Each row was made from one small tree. Brackets hold a mark, then the marks that hang from it, in alphabetical order. Every link used is in the known rows. Write each row's tree.
Known rows
[W F [S C]]: -5.654 -2.161 -0.304 0.990 1.746 -0.532 -2.615 -1.019 -2.445 2.592 2.255 1.963 -1.164 0.542 -1.117 3.661 1.774
[F C W]: -4.921 -3.086 0.305 2.229 2.941 -2.823 0.744 -0.731 -1.400 -3.431 0.207 2.539 1.365 -4.211 1.671 2.136 1.679
[F C]: -2.771 -0.605 1.219 0.599 1.519 -1.414 0.005 -0.244 -0.798 -2.527 -0.089 1.190 -0.298 -1.537 1.028 1.336 0.059
[D L]: 1.807 0.360 -0.011 -0.310 1.385 0.551 1.472 -2.117 0.493 0.502 -0.150 -1.783 0.381 2.823 0.861 -1.911 -2.417
[T [D L [S C W]]]: -4.141 0.129 -1.121 -0.582 2.456 -1.872 0.661 -1.965 1.257 1.799 0.132 -0.180 -1.406 5.098 -1.122 -1.981 -1.519
[S W]: -0.175 -1.524 -3.346 0.733 0.116 -0.395 -0.573 -0.532 0.846 0.427 0.865 1.386 -0.178 -1.214 -0.640 1.226 0.790
[S V [W F]]: -4.139 -2.093 -2.133 1.693 -2.645 -1.081 0.923 -0.240 -0.817 1.511 1.138 0.456 -1.392 -1.551 -1.200 3.364 0.689
[D [S C V]]: -6.932 -0.360 3.731 0.205 -3.174 -1.019 -0.431 2.473 -2.805 2.849 1.162 -0.254 -1.936 1.589 -3.490 0.094 0.120
[S [V G] W]: -2.120 -1.454 -1.218 0.807 -3.111 0.070 1.871 0.861 -0.804 2.917 0.603 2.104 -0.316 -2.780 -0.264 1.264 0.692
[D L [S C W]]: -3.558 -1.693 -0.624 0.906 0.770 -0.442 -0.696 -0.804 -1.465 2.517 2.470 0.333 -1.068 3.305 -2.766 -1.214 -0.528
[T [D L [S C [V G] [W F]]]]: -6.524 -0.628 -0.396 0.427 0.566 -1.644 2.162 -1.521 -0.769 3.160 0.478 0.741 -1.711 3.861 -0.909 -0.835 -0.797
[G V]: -1.233 1.790 0.969 -0.313 -0.179 -1.330 -0.042 -0.671 -0.879 2.544 1.692 -1.046 -0.321 -0.577 -0.064 2.489 -0.042
[T [D L S]]: -2.036 1.464 0.515 -1.756 3.688 -0.345 1.653 -2.331 2.122 0.767 -0.998 -1.807 -0.179 6.057 0.039 -2.479 -2.704
[D [S W]]: -2.951 -1.501 -1.194 0.397 1.020 0.604 -1.457 0.499 -0.049 1.063 1.988 1.158 -0.048 0.688 -2.683 1.067 1.105
[C [F [W [S [V G]]]]]: -5.219 -3.788 -0.032 1.513 2.081 -0.966 1.690 -0.706 -2.560 0.990 0.980 2.235 2.050 -3.250 1.324 3.186 2.689
[F C [W [S V]]]: -7.051 -2.820 1.809 0.402 3.458 -2.206 0.351 -0.992 -0.677 -0.872 -0.007 1.538 1.378 -3.494 1.314 3.954 0.272
[F C [W S]]: -5.713 -3.176 0.505 0.767 5.373 -1.867 -0.718 -1.594 -0.494 -1.820 0.597 2.559 1.883 -3.499 1.618 3.700 1.198
[C F]: -1.934 -1.649 -0.507 1.277 0.662 -0.990 0.894 -0.490 -1.830 -0.985 0.562 0.392 0.339 -0.748 0.560 1.363 1.683

Write each row's tree
-6.207 -2.604 1.012 0.451 0.574 -2.095 -0.253 -0.065 -1.351 2.447 0.611 1.107 0.519 -2.008 -0.476 2.316 0.804
[F [W [S C V]]]
-6.945 -2.894 -1.010 2.185 -4.430 -3.655 0.825 1.096 -3.112 2.329 1.243 1.307 -2.469 -2.038 -1.901 2.282 1.683
[S [C F] V W]
-6.691 -0.271 -0.459 0.009 0.659 -2.347 1.607 -1.758 0.121 2.506 0.243 -0.732 -2.158 4.912 -1.469 -0.603 -1.628
[T [D L [S C V [W F]]]]
-3.890 -2.632 -2.056 2.366 -2.824 -0.078 1.787 0.230 -2.179 2.546 1.622 2.836 -0.687 -3.119 -0.287 3.000 1.945
[S [V G] [W F]]
-2.195 0.500 -1.528 -1.245 3.812 -0.626 1.232 -2.662 2.734 1.036 -0.405 -0.931 -0.333 5.167 -0.360 -1.665 -2.147
[T [D L [S W]]]
-5.694 -3.004 -1.375 2.715 -1.793 -1.051 1.787 0.073 -2.713 0.901 1.494 3.602 -0.868 -4.125 0.367 3.814 1.980
[S [V G] [W [F C]]]
-6.039 -2.995 1.057 0.928 0.529 -1.405 0.297 0.229 -2.226 3.116 0.863 2.663 0.951 -2.972 0.095 2.100 1.628
[F [W [S C [V G]]]]
-7.794 0.327 2.077 -0.601 -0.307 -2.868 1.381 0.448 -0.841 1.576 -0.595 -0.406 -1.981 3.349 -1.408 -0.217 -0.179
[T [D [S [C F] V]]]
-5.042 -3.383 -3.573 3.354 -1.675 -2.526 -1.568 -0.129 -2.861 1.273 2.669 3.273 -2.282 -1.665 -1.926 2.425 3.088
[S C [W F]]
-5.356 -3.417 0.050 1.064 2.217 -1.571 1.193 -1.039 -1.649 0.396 0.646 0.779 1.606 -2.316 0.779 3.482 1.892
[C [F [W [S V]]]]
-4.287 -0.248 3.198 -0.122 -1.639 1.353 0.892 2.055 -2.096 2.664 0.984 0.657 -0.050 0.385 -1.814 0.135 0.345
[D [S [V G]]]
-4.303 -2.211 0.573 -0.190 1.925 -0.770 0.362 -0.724 0.173 1.694 0.125 0.382 1.632 -1.843 0.300 2.596 0.193
[F [W [S V]]]
-4.676 -1.690 0.500 -0.149 1.876 -0.983 -1.939 -0.532 -1.850 2.367 1.296 1.348 -0.495 0.367 -0.635 2.432 1.262
[W [S [C F]]]
-7.012 -2.066 1.785 0.662 2.087 0.254 0.112 -0.966 -2.643 1.531 1.278 2.524 -0.117 -1.953 1.016 5.189 0.931
[W [F C] [S [V G]]]
-6.188 -1.666 2.230 -0.084 -0.677 -0.623 0.066 0.644 -3.166 4.384 0.980 1.900 -0.627 -0.885 -0.369 2.461 1.135
[W [S [C F] [V G]]]
-6.932 -3.161 1.821 0.823 3.349 -1.536 0.851 -0.673 -1.574 -0.232 0.342 3.056 1.817 -4.462 1.868 3.734 1.095
[F C [W [S [V G]]]]
